What can hang from each mark
gafo: gavi
matik: leki
dimefo: leki
liru: leki
gasov: leki
memus: bamesef leki
leki: dimefo gafo gasov gavi gomos liru
gavi: gafo kadeb leki
kilig: gasov leki
kadeb: leki
bamesef: dimefo kilig leki

(in the rows, 128 means zero)
Known rows, with every way that one mark hangs from another
{gasov {leki dimefo gavi}}: [171 124 126 161 137 127 129 114  84 110 132 150 168 132 127 131  96 178
  98 120 133 246 141 143 148  84 117 116 139 173  66 137]
{liru {leki gasov}}: [124  92 141 104  94  86 116 103 148 101 152 121 110 108 118 123 103 108
 112 124 144  94 126 131 118 103 147 128 134 177 155 134]
{gasov {leki dimefo gafo {gavi kadeb} liru}}: [189 180 105 159 185 142 143 113 100 126 123 144 158 140 113 135 125 191
 113 108 103 224 140  91 137  81 111 121 131 205 103 131]
{kadeb {leki gafo gasov liru}}: [100 137 116 135 176  90 124 156 140 155 144  79 134 151 141  99 134 104
 113 109 154 107 134 124 122 159 147 133 129 162 200 136]
{bamesef {dimefo {leki gavi liru}} kilig}: [150 113 126 118 173 145 144 189 133  95 120 116 159 115 131 104 138 101
 135 137 170  79 140 119 135 128 115 110 107 123  16 153]
{liru leki}: [128  79 124 110  97  83 119  92 103 114 144 132 129 123 106 118 120 128
 118 121 106 105 129 134 113 147 141 125 131 154 151 137]
{gasov {leki gafo}}: [160 130 133 147 141  84 112 103  97 125 125 119 183 141 124 109 105 131
 110 116 129 204 137 135 137 122 129 127 135 175 127 109]
{gafo {gavi {kadeb {leki dimefo gomos liru}}}}: [101 155 110 126 117 166 142 119 102 149 135 147 126 144 114 133 158 194
 144 138  72  99 107 110 141 208 130 140 129  34 158 131]
{gafo {gavi kadeb leki}}: [125 146 109 151 124 114 117 100 106 115 138 149 132 135 107 118  92 147
 111 131  49  86 124  82 120 157 125 129 122  73 176 144]
{kadeb {leki dimefo {gafo gavi} gasov gomos liru}}: [102 171 119 114 143 160 131 155 166 181 117 115 119 147 145 134 146 152
 122 134 154 162 126 139 156 190 140 144 131 111 167 135]
{liru {leki {gafo {gavi kadeb}} gasov gomos}}: [143 158 140 107  82 129 115  88 196 126 113 140  92 116 106 159 109 115
 123 137 103  79 132  91 143 127 140 144 129 161 169 133]
{dimefo leki}: [117 110 131 145 155  92 119 109  89  98 128 123 167 119 119 129 141  98
 113 140 108 108 132 121 108 146 129 119 125 110  93 123]
{leki gafo gasov}: [133 129 141 137 119  81 107 126 150 128 127 107 125 127 139 132 111  78
  99 116 155 126 141 129 109  90 137 129 132 189 137 110]
{kadeb {leki dimefo gafo gasov gavi gomos liru}}: [103 134 115 133 166 161 135 181 154 186 113 109 109 160 147 135 134 140
 114 117 173 179 144 151 138 155 133 134 138 170 152 155]
{bamesef dimefo kilig {leki gomos liru}}: [119  84 150  70 107 166 148 175 124 124 120 116 166 110 146  92 165 125
 169 144 191  79 113 157 142 117 126 123 117  20  73  97]
{liru {leki dimefo gasov {gavi gafo} gomos}}: [161  88 127 126  79 182 135 145 180 139 123 174  65 124 115 140  98 156
 119 135 145 193 138 167 134  83 128 124 134 196 149 152]
{gavi kadeb}: [126 114 130 146  95  85 115  86  90  99 144 141 134 123 106 132 128 114
 121 123  72  72 125 106  91 107 125 124 128 105 133 109]
{liru {leki dimefo gomos}}: [111  75 138  89  72 144 126 107 106 157 120 160 122 128 113 134 128 174
 135 137 142 163 121 160 122 152 136 134 140 116 127 124]
{bamesef {kilig gasov} {leki dimefo gafo gomos}}: [118 107 139 128 123 162 126 162 150 163 120 139 169 114 150 123 113 178
 165 151 243 181 149 147 115  50 110 138 134 115  78  83]
{gasov {leki gomos liru}}: [125  92 139 121 114 116 136  92  81 108 129 108 164 140 125 118 169 142
 164 119  91 119  97 151 147 183 132 128 131  61 135  86]
{leki dimefo gasov {gavi gafo kadeb} gomos liru}: [156 127 120 146  95 187 151 146 160 119 125 166  61 130 119 144 141 151
 148 127  96 123 120 129 114  65 115 121 122 141 144 111]
{bamesef dimefo}: [120  87 138 114  84 106 114 139  94 114 134 134 147 126 126 103 121  84
 119 120 153 107 130 153 117 107 130 119 122  94  76 118]
{memus {leki dimefo gasov {gavi gafo kadeb} gomos}}: [159 132 130 152  87 188 138 145 135 107 147 182  41 105 129 131  98 152
 124 145 141 164 139 146 107   4 106 116 135 157 108 156]
{leki dimefo gasov gavi gomos liru}: [118 111 138 114 117 161 142 138 136 134 120 125 101 128 147 160 163 126
 133 119 143 131 123 153 128 122 126 126 132 124  94 120]
{memus {bamesef dimefo {leki gasov}}}: [120 134 162 104 124 134 121 173 138  82 147 116 145  81 157 113  77  46
 115 143 247 120 133 147 138  24 133 112 121 127 100 123]
{leki gafo gasov gomos liru}: [107 117 142 108 115 114 126 125 149 148 112  94 114 137 144 139 172  77
 144 114 137  86 116 144 116 151 138 136 128 123 151  98]
{gavi gafo kadeb}: [159 103 117 164  85 107 119 105 108  97 146 167 105 130  95 112 117 131
 126 129  49 103 126 117  97  86 119 120 119 125 170 101]
{gafo gavi}: [139 129 126 134  93  83 115  83 109  92 139 133 139 123 121 138 133  97
 107 129  71 104 127 126 129 166 131 128 121 103 113 122]
{matik leki}: [130  90 119 126 120  64 103 125  94 130 146 131 144 121 125  91 103 131
 104 117 113 162 126 182 112 101 131 126 128 124 125 127]
{kilig leki}: [124 105 142 132 140  74 123  94  88 105 149 126 180 123 122 120 125 104
 132 128  94 157 119 127 129 144 132 119 133 114 108 126]
{gasov {leki dimefo gafo {gavi kadeb} gomos liru}}: [170 161 118 149 159 168 143 114 100 141 103 144 149 147 116 146 141 186
 141 117 100 205 133 113 149 108 114 128 134 152 111 119]
{gafo {gavi kadeb {leki gomos liru}}}: [100 133 108 121 115 149 135  98 106 127 120 134 118 143 114 122 152 158
 153 132  30  38 101  93 130 214 127 135 117   7 187 125]
{dimefo {leki {gafo {gavi kadeb}} gasov gomos liru}}: [130 197 135 132 162 144 133 106 180 106 100 112 122 117 124 165 171  90
 137 146  89  43 121  66 138 155 128 137 117 105 126 119]

Rows
[140 160 117 152 217 108 134 142 154 103 116  92 134 126 141 141 153  52
  97 116 128 118 152 102 121 135 128 119 118 212  95 154]	{dimefo {leki gafo gasov gavi liru}}
[101  95 131 101  91 144 140 112  80 146 120 132 129 136 135 132 181 149
 155 126 121 131 105 162 114 168 127 131 131  53 111  91]	{leki dimefo gomos liru}
[103  73 156  95  74 115 118 111 152 123 129 124 102 115 123 136 122 114
 139 131 144  71 119 146 128 136 147 135 139 131 162 121]	{liru {leki gasov gomos}}
[117  97 149  99  92 116 110 118 173 152 114 115 104 126 125 136 116 101
 124 126 161 113 134 143 126 134 147 139 138 179 169 128]	{liru {leki gafo gasov gomos}}
[130  79  90 156 137 151 142 160 110 134 129 130 100 169 117  98 151 118
 136 119  53 114 126 174 132 217 129 122 119 111 201 148]	{kadeb {leki {gavi gafo} gomos liru}}
[145 180 124 112 118 119 116 120 181 143 117 122 104 118 130 128 131 128
 128 123  95  99 114 131 142 113 131 143 120 121 160 123]	{matik {leki {gafo {gavi kadeb}} gasov gomos liru}}
[120 175 135 119 162 136 133 116 179 118  99  95 135 122 140 155 174  66
 128 143 118  86 122 103 148 195 135 137 117 110 112 116]	{dimefo {leki {gafo gavi} gasov gomos liru}}
[120 127 143  93 117 164 151 177  92 130 155 128  82  97 158 129 113 157
 164 153 212 136 127 173 133 144 108 117 126 120  63 172]	{memus {bamesef kilig} {leki dimefo gavi gomos liru}}
[115  95 158  95 123 111 147 130 114 130 136 110 170 124 134 107 159 139
 190 143 114  91  93 137 145 210 129 128 126  47 106 110]	{bamesef {kilig {leki gomos liru}}}
[106 175 110 138 169 131 133 159 140 171 143 120 123 142 127 115 123 174
 119 120 160 137 134  95 111 103 133 134 133 163 183 133]	{gavi {kadeb {leki dimefo gafo gasov liru}}}
[162 142 111 166 144  98 112 111 108 115 123 140 122 139 111 145 106  97
  89 110  78 133 162  96 102  95 118 122 127 200 119 144]	{leki gafo {gavi kadeb}}
[ 99 138 142 118 167 130 131 133 152 130  99  86 135 128 142 141 179  73
 142 134 143  80 124 115 122 169 136 131 124 120 125 107]	{dimefo {leki gafo gasov gomos liru}}
[147 138 134 122 109 169 124 129 177 153 108 158  82 123 112 169  95 155
 109 129 156 161 153 111 126  60 127 134 143 224 134 158]	{liru {leki dimefo gafo gasov {gavi kadeb} gomos}}
[ 98 159 124 112 109 182 141 126 150 147 120 146  96 128 130 136 130 191
 150 140 107  90 102  92 139 148 127 139 128  36 170 124]	{gafo {gavi kadeb {leki dimefo gasov gomos liru}}}
[146 185 158 135 123 120 120  88 171 116 118 132 143 117 122 160 111 100
 135 144  89 123 121  84 159 127 132 139 132 126 132 125]	{kilig {leki {gafo {gavi kadeb}} gasov gomos}}
[127 159 104 142 119 150 126 112 104 137 131 171 130 132 114 123  88 205
 107 140  87 150 125  84 122 128 117 130 127  76 149 140]	{gafo {gavi kadeb {leki dimefo}}}
[149  96 133 140 127 158 148 150 135 115 137 130 152 126 135 127 126 212
 201 127 191 147 123 145 154  87 106 130 132 113  65 101]	{bamesef {kilig {gasov {leki dimefo gavi gomos liru}}}}
[158 170 131 137 154  80 120  84 120 119 132 130 183 131 126 132 116  94
 105 131  76 196 134 108 158 180 130 130 125 149 112 145]	{kilig {leki {gafo gavi}}}
[ 96 142 116 125 140 145 141 146 123 150 138 136 107 128 130 113 119 192
 138 124 140 107 109  85 101  94 126 127 129  99 176 122]	{gavi kadeb {leki dimefo gasov liru}}
[179 145 113 202 169  96 112  96 122  82 142 135 156 133 108 134  79 128
 137 102 122 145 162  88 126  35 107 125 130 216 114 120]	{kilig {gasov {leki gafo {gavi kadeb}}}}
[114 115 123 110 161 128 137 145  93  97 125 114 170 120 127 103 170  84
 136 131 144  82 121 124 122 147 126 115 111  75  62 117]	{bamesef {dimefo {leki liru}}}
[102 149 135 135 120 123 106 141 172 159 119 105 124 146 140 129 108  93
 105 138 138 121 138 142 149 187 145 145 134 120 176 141]	{kadeb {leki {gafo gavi} gasov gomos}}
[109 116 108 155 153 156 116 167 106 198 107 137 135 168 135 128 104 153
  93 125 148 226 161 171 132 175 128 132 142 157 133 167]	{kadeb {leki dimefo gafo gavi gomos}}
[123 110 126 109 138  68 120 135 135 116 155 103 121 113 141  94 128 121
 122 109 135 118 111 168 120 103 138 127 122 131 142 121]	{matik {leki gasov liru}}
[121 144 110 134 195  97 134 114  97 122 118 101 168 135 126 120 177  89
 122 124 106 122 134 104 108 180 129 123 116 147 111 118]	{dimefo {leki gafo liru}}
[131 158 144 133 131 129 128 157 108  97 173 137  70  85 161 143  67 105
  94 139 232 182 147 156 123  33 118 111 136 208  67 190]	{memus bamesef {leki dimefo gasov gavi}}
[ 92 111 120 127 146 165 142 173 131 159 133 113 105 147 147 128 143 141
 123 120 155 132 125 157 140 161 133 129 137 120 141 154]	{kadeb {leki dimefo gasov gavi gomos liru}}
